(in the rows, 128 means zero)
Known rows, with every step that occurs
zene > bise > sime: [131 154 134 140 113 152 129 144  89 143 116 144 109 133 154 156 143 153
 166 142 114 116 124 156 116 115  88 128 143 213 110 139 131 128 125 141
  97 125 113 117 149 118 127 111  62 119 157 134 150 145 131 157 129  97
 136 121 134 104 126 142 120 169 133 149 121]
nuze > zirif > bise > tufu > buseki > nofuv: [150 129 113  80 137 100 133 114 152 123 131 153 132 124 162 185 102 133
 119 146 129 168 112 149 145 140 140 140 115 206 132 118 122 142 190 120
 106 120 140 134 210 139  99  74 177 130 126 124 210 189 144 112 106 106
 154 118 141 109 142 139 156 167 105 128 134]
tufu > buseki > nofuv: [182 141 130  84 118 107 113 133 165 145 161 138 139 149 160 136 106 145
 103 160 118 128 156 131 139 133 143 133 133 160 140 108 107 125 140 128
 121 135 163 153 196 141  90 102 143 113 127 116 176 142 178 114 129 113
 140 107 124 150 151 113 169 146 120 119 123]
ralu > nuze > zirif > bise: [126 106 118  90 139 113 140 107 140 140 104 141 154 132 155 157  96 161
  70 119 168 183 114 156 155 131 118 147 118 197 153 109 116 141 168 102
 108 119 106 166 152 120 130  86 164 134 129 137 170 173 108 104 118 108
 126 140 128 140 139 117 155 171 110 161 138]
ralu > nuze > zirif > zene > bise > tufu > buseki: [158  92 122 120 117 138 130 116 105 136 126 145 156 130 156 162  93 182
  64 141 157 137  74 161 163 125 117 161 117 252 143 115 128 136 177 141
 120 139 130 182 179 132 109  86 174 150 129 138 219 161 102 112 127 116
 143 142 129 142 132 108 145 194 123 138 132]
zene > bise > tufu > buseki: [142 158 136 128 105 157 138 136  92 121 145 149 125 136 158 148 156 150
 173 176 115 100 114 168 134 127 115 125 120 245 107 112 132 132 135 150
 117 145 142 127 186 132 117  97 133 136 138 134 166 135 142 148 130 110
 130 117 134 103 133 128 135 187 130 124 131]
zene > bise: [144 158 132 136 110 149 137 140 102 133 123 149 131 134 148 152 162 157
 154 139 140 107 140 162 128 127 120 112 146 189 106 112 124 129 133 150
 117 127 114 129 143 115 118  97  95 112 148 140 139 147 140 139 136  98
 118 118 129 114 126 131 132 166 129 141 129]
sime > bise > zene > zirif > nuze: [157 102 123 118 121 107 123 139 104 140 156 140 113 147 182 148 141 135
  66  73 181 100 168 150 133 129 101 122 134 152 112 135 144 151 159 110
  82 127 119 121 123 121 116 132 102 108 148 114 125 133 141 119  85  97
 110 130 129 125 142 137 145 141 120 169 118]
nofuv > buseki > tufu: [130 169 128 119 113 142 157 143 172 175 155 128 123 145 149 121 145 131
 156  82 107 145 157 132 105 134 146 137 156 174 131 117 133 128 149 137
 109 121 163 137 126 138 105  87 150 145 121 104 182 135 141 152 132 127
 151 128 113 100 135 131 140 154 134 122 133]
zirif > bise: [111 135 126  98 135 124 148 125 130 139 108 145 139 132 152 160 136 143
 143 118 114 155 138 167 124 130 117  97 139 146 112  96 125 140 132 127
 102 116 104 130 137 105 134  85 164 134 140 121 120 173 141 120 110  97
 109 135 128 134 142 132 146 158 102 164 131]
bise > zirif: [129 125 132 111 130 126 138 133 105 136 127 114 120 146 153 159 133 129
  95 116 133 139 112 132  92 137 113 125 114 183 131 110 133 135 123 121
  94 118 123 164 181 127 109 117 150 103 136 113 141 141 155 125 126  96
 128 132 126 144 139 144 133 140 109 144 125]
sime > bise > nofuv > buseki: [115 142 128 111 118 130 101 140 157 144 118 153  98 153 152 167 137 152
  90 102 130 132 162 130 110 131 132 149 120 171 128 153 155 144 136 150
  86 129 154  97 132 136  97 152 111 149 128 110  96 152 125 158  86  97
 125 140 129 100 126 159 144 135 141 149 116]
zirif > nuze: [181 121 127 122 135 150 142 135 128 151 147 116 139 134 167 130 145 116
 113 112 145  86 142 160 137 124 141 135 129 138 143  98 138 131 118 144
 105 134  99 134 122 122 144 109 152 113 128 118 168 138 149 125 120 123
 119 141 129 148 143 111 151 159 120 164 134]
nuze > zirif > zene > bise > nofuv > buseki: [178 123 120 146 114 144 121 141 126 148 109 154 134 124 147 190 129 172
  97 124 167 124  94 142 131 131 158 141 149 214 130 151 143 139 186 175
  97 121 139 140 168 132  83  87 132 138 135 132 210 185 125 136 109  94
 147 124 132 107 108 158 139 170 133 126 128]
zirif > bise > tufu: [103 136 125  99 140 129 159 122 112 117 114 146 125 133 160 172 135 130
 174 119  87 155 115 170 124 131 106 112 109 188 114  96 140 142 138 121
 105 126 114 124 158 118 137  87 197 145 132 115 135 171 119 133 110 108
 113 144 133 124 146 139 127 173 103 159 131]
nofuv > buseki: [120 153 139 121 105 134 153 140 147 168 126 132 136 151 143 108 150 139
 144 118 130 139 151 138 113 130 154 124 146 181 140 125 125 130 134 126
 100 124 148 135 133 132 114  98 140 141 121 118 152 133 144 146 108 126
 125 122 117 117 133 140 140 146 141 140 126]
zene > zirif > nuze: [195 103 128 123 126 135 140 144  71 150 147 109 143 149 175 114 150 119
 129  85 172 113 156 168 144 131 151 109 154 143 152  80 134 139 132  87
 103 128 114 145 137 115 121 102 133  94 136 133 205 130 162 109 132 137
 109 134 132 124 131 125 152 171 120 159 140]
nuze > zirif > zene: [169 103 111 138 133 131 134 128 114 139 111 147 141 118 148 180 115 147
  77 121 147 149 100 138 124 133 147 140 143 173 135 133 126 140 172 145
 104 109 133 160 166 125  97  79 166 119 135 131 221 178 136 109 111 108
 143 135 128 133 137 133 129 158 114 136 119]
ralu > nuze > zirif > bise > zene: [135  94 118  95 139 100 145 108 140 140 114 147 148 132 165 173  90 162
  58 120 181 176 111 151 158 130 100 143 113 203 145 120 122 142 180  96
  96 124 103 166 160 123 135  87 164 127 131 127 148 170 107 105 106  98
 132 134 127 152 142 125 151 167 105 160 133]
ralu > nuze > zirif: [147 102 123 107 138 120 133 113 134 141 113 138 146 137 155 149  95 155
  64 130 164 174 119 142 151 131 123 164 115 200 165 116 117 137 158  99
 111 122 120 175 160 130 125  99 152 118 123 136 179 157 107 113 131 123
 136 138 125 139 141 114 146 165 122 147 129]
ralu > zirif > zene > bise > tufu: [133 135 112 153 112 145 153 136  59 138 110 154 131 126 150 171 133 159
 149  85 134  98  85 168 130 128  90 126 135 196 107  91 132 133 132 166
  89 136 111 180 179 105 119  98 148 131 136 139 156 172 122 110 163 122
 102 140 118 158 107 147  99 187 126 136 115]
nuze > zirif: [154 127 118 122 138 119 130 122 130 134 116 146 129 127 153 167 125 128
 103 144 152 169 127 135 122 138 150 146 129 181 146 132 117 140 164 113
 101 109 136 140 178 131 109  88 139 104 131 136 191 165 148 123 116 114
 147 119 131 109 140 134 139 150 120 132 124]
nuze > zirif > zene > bise: [172 116 114 147 117 139 130 133 111 138 113 155 142 113 145 183 128 166
  95 125 159 126  97 150 134 131 140 134 153 196 118 134 128 138 182 167
 111 112 123 152 160 121  95  76 138 123 143 141 219 184 132 115 117 101
 140 129 132 116 123 135 129 168 119 135 126]
bise > zene > zirif > nuze: [204  90 126 133 131 114 152 147  79 149 161 124 132 150 192 141 139 124
 106  96 196 103 147 149 137 130 111 105 139 157 142 111 138 143 155  82
  80 133 114 147 150 125 133 109 125  83 141 115 158 125 156 115 107 108
 117 117 128 147 140 142 142 159 113 157 124]
bise > zirif > ralu: [154 115 128 105 146 123 149 126 105 131 144 113 117 127 160 154 135 138
 116 117 100 141 111 140  97 135 121 108 112 173 127 106 135 139 135 112
  93 114 115 151 167 125  92 110 159 123 144 110 155 136 146 120 144 100
 130 139 135 168 126 141 154 147  87 143 133]
buseki > nofuv: [177 148 121  94 135 106 123 140 152 126 147 140 123 143 151 165 111 142
 132 106 105 133 168 121 131 135 138 137 135 139 141 107 115 124 136 111
 128 126 137 142 165 135 100 101 121  95 131 116 158 167 146 117 134 113
 136 124 124 143 146 133 129 134 116 131 119]

Rows
[180 130 113 144 116 149 126 141 141 153 131 151 126 120 149 197 123 169
 107 107 152 128  99 137 126 133 154 151 157 211 124 146 147 138 197 185
 101 120 148 143 160 135  77  80 135 140 133 124 229 185 125 139 124  96
 168 130 130  93 110 151 139 174 126 117 133] -> nuze > zirif > zene > bise > nofuv > buseki > tufu
[160 133 113 126 129 133 149 128 100 159 125 126 142 135 164 132 134 118
 124  81 164  94 128 162 133 130 114 135 125 142 145  80 127 132 106 140
  75 136  95 169 162 106 147 111 143 107 123 131 145 150 153 108 157 140
 101 132 119 171 121 131 136 165 126 154 126] -> ralu > zirif > nuze
[141 116 113 109 140  94 144 118 140 139 115 154 132 121 168 195 117 137
  95 136 174 168 122 145 129 136 116 122 126 179 123 137 124 149 189 113
  81 107 113 133 172 122 122  77 154 114 139 122 157 185 145 115  87  84
 138 112 133 123 141 148 149 152 101 147 127] -> nuze > zirif > bise > zene
[159 132 112 151 113 146 133 143  70 146 101 156 131 131 150 189 127 174
 127  83 153  98  92 158 126 129  99 126 141 173 120  97 136 135 125 178
  77 136 112 171 178 102 110 112 124 127 137 137 138 176 129 114 162 108
 103 134 119 166  98 160 115 178 126 139 116] -> ralu > zirif > zene > bise > nofuv
[130 127 113 102 139 109 139 114 142 134 105 151 139 120 154 181 123 136
 115 133 152 178 124 153 130 137 140 123 133 169 128 120 118 145 172 118
  95 106 115 133 167 119 117  71 154 125 135 134 178 190 142 113 104 100
 132 124 135 109 136 139 151 156 105 146 133] -> nuze > zirif > bise
[179  86 127 111 137 118 147 126  60 134 145 117 144 143 173 116 127 157
 126  96 130 167 146 164 147 131 141  99 147 170 156  78 122 146 150  45
 112 120 124 159 140 115  98  96 139 121 142 137 196 128 130  98 163 135
 110 142 132 161 116 120 162 178 100 150 139] -> zene > zirif > ralu > nuze
[141 121 109 143 122 131 148 133  73 154 105 145 139 129 150 160 118 151
 110  74 137 120 100 153 118 130  98 122 140 145 131  89 121 133 122 145
  81 124 113 188 168 102 117 102 158 125 131 133 145 170 135  97 155 128
 100 140 111 182 117 141 110 165 120 143 109] -> ralu > zirif > zene
[151 118 128 160 110 159 132 150  72 151 114 148 126 123 149 171 128 175
 132 108 106  98  95 159 122 112  93 121 158 199 102 136 136 129 140 179
 103 122 112 143 133 112 110  99 110 138 158 127 183 161 117 137 124  94
 130 142 127 138 124 133 109 176 123 155 114] -> zirif > zene > bise > sime
[121 126 122 117 130 106 122 133 128 134 141 157 101 139 167 166 133 142
  70 106 149 114 163 132 117 129  82 132 116 156 101 157 135 146 151 134
  88 120 128 113 127 124 119 133 109 117 146 108  83 137 129 132  81  85
 118 129 124 126 154 139 126 127 118 159 107] -> sime > bise > zene
[153 163 140 133 103 154 123 152 123 144 117 149 116 149 149 167 158 169
 163 140 151 107 133 149 126 127 138 127 138 211 125 131 152 132 136 168
  98 141 138 113 157 129 107 118  82 138 133 128 124 153 134 169 119  92
 127 118 131  95 106 167 146 167 145 132 132] -> zene > bise > nofuv > buseki
[121 118 124  98 125 127 114 129 138 140 145 124 113 138 157 150 143 128
  52  72 149  92 139 147 108 131 109 142 111 164 110 124 150 143 132 157
  91 123 105 132 126 123 111 143 132 122 143 108 128 140 141 120 101  96
 120 149 134 129 141 131 148 135 118 174 128] -> sime > bise > zirif > nuze
[112 133 110 111 131  97 164 121 100 154 109 155 131 132 169 169 121 139
 131  88 169 142 116 162 125 133  71 104 128 154 115  96 120 142 136 121
  58 126  97 162 178 100 144  94 148 119 133 123  86 170 142 101 135 102
  95 116 116 172 123 156 130 159 108 154 120] -> ralu > zirif > bise > zene
[127 119 123 104 138 105 160 127 123 142 122 151 131 135 169 174 131 142
 123 119 143 144 129 155 123 129  86  93 128 155 106 116 131 144 154 117
  82 120 101 127 144 111 143  91 158 125 143 108  94 166 136 122  91  77
 111 122 125 147 148 144 140 153  97 164 125] -> zirif > bise > zene
[160 112 115 151 120 142 124 135  96 145 109 153 128 112 150 186 118 162
 101 127 143 128  87 147 127 123 123 144 155 214 119 152 128 136 180 159
  95 112 125 147 162 122  98  83 113 124 150 138 230 181 128 126 110  97
 154 127 135 114 123 140 125 173 123 140 119] -> nuze > zirif > zene > bise > sime
[126 150 124  95 133 133 136 136 169 155 122 144 118 146 158 186 126 150
 156 100 111 162 131 150 112 134 128 118 134 161 127 112 151 141 147 150
  87 128 135 116 147 125 115 100 161 155 125 101 124 174 131 151 117  88
 134 134 129 107 124 158 157 165 112 146 141] -> zirif > bise > nofuv > buseki > tufu
[169 100 125 104 152 131 153 115 117 128 143 127 140 125 166 133 116 164
 113 128  93 153 138 156 142 125 125 122 118 169 152  97 121 139 139  90
 115 125 106 147 124 118 116  99 164 143 137 124 157 136 111 117 156 123
 121 153 128 184 127 107 163 170  93 155 136] -> zirif > ralu > nuze
[160 126 126 156 108 162 139 147  83 142 118 152 141 124 141 168 144 179
 121 111 128  91 104 162 129 121 119 110 162 173  98 113 133 131 141 183
 120 125 113 153 126 107 105  91 135 135 153 131 174 164 123 124 129  96
 112 140 123 143 125 128 119 171 118 149 121] -> zirif > zene > bise
[100 135 126 100 120 132 114 123 128 119 148 152 107 142 161 149 134 134
  97 134  94 124 144 149 123 130 106 148 100 202 114 132 140 144 136 141
 106 134 160 116 162 137 105 129 157 149 132 117 139 135 131 138  97 115
 123 138 132 105 152 123 138 154 127 144 115] -> sime > bise > tufu > buseki
[122 140 122  87 122 116 106 127 143 113 159 156 103 143 158 161 122 136
  98 123  92 115 153 139 130 132 112 153 105 194 113 130 136 140 145 138
 116 137 160 115 176 144  94 127 147 142 131 112 148 145 135 129 102 113
 134 136 133 112 154 128 138 147 125 136 114] -> sime > bise > tufu > buseki > nofuv
[145 102 127 129 128 136 141 139  92 144 123 122 131 135 146 173 124 149
  74  91 133 121  82 136  95 132 111 121 127 173 119 108 139 133 134 154
  95 117 117 183 169 120  97 112 174 117 143 109 173 157 138 113 126  94
 124 147 124 165 137 143 122 150 103 149 119] -> bise > zirif > zene
[194 118 113 126 113 128 122 132 120 127 140 155 137 117 152 193 111 163
 102 141 141 114  92 145 150 132 145 147 138 226 120 134 128 135 197 162
 118 127 146 152 202 138  80  73 151 129 137 132 249 185 135 111 116 103
 158 123 136 118 127 135 135 177 119 114 125] -> nuze > zirif > zene > bise > tufu > buseki > nofuv
[162 139 111 129 104 128 138 137  84 143 132 154 137 129 153 168 116 166
 132  97 137  87  92 158 143 130  98 130 137 198 113  88 127 129 145 172
  97 143 130 181 202 114 100  95 145 130 134 133 174 174 134  99 164 123
 115 128 119 170 112 142 119 182 124 121 118] -> ralu > zirif > zene > bise > tufu > buseki > nofuv
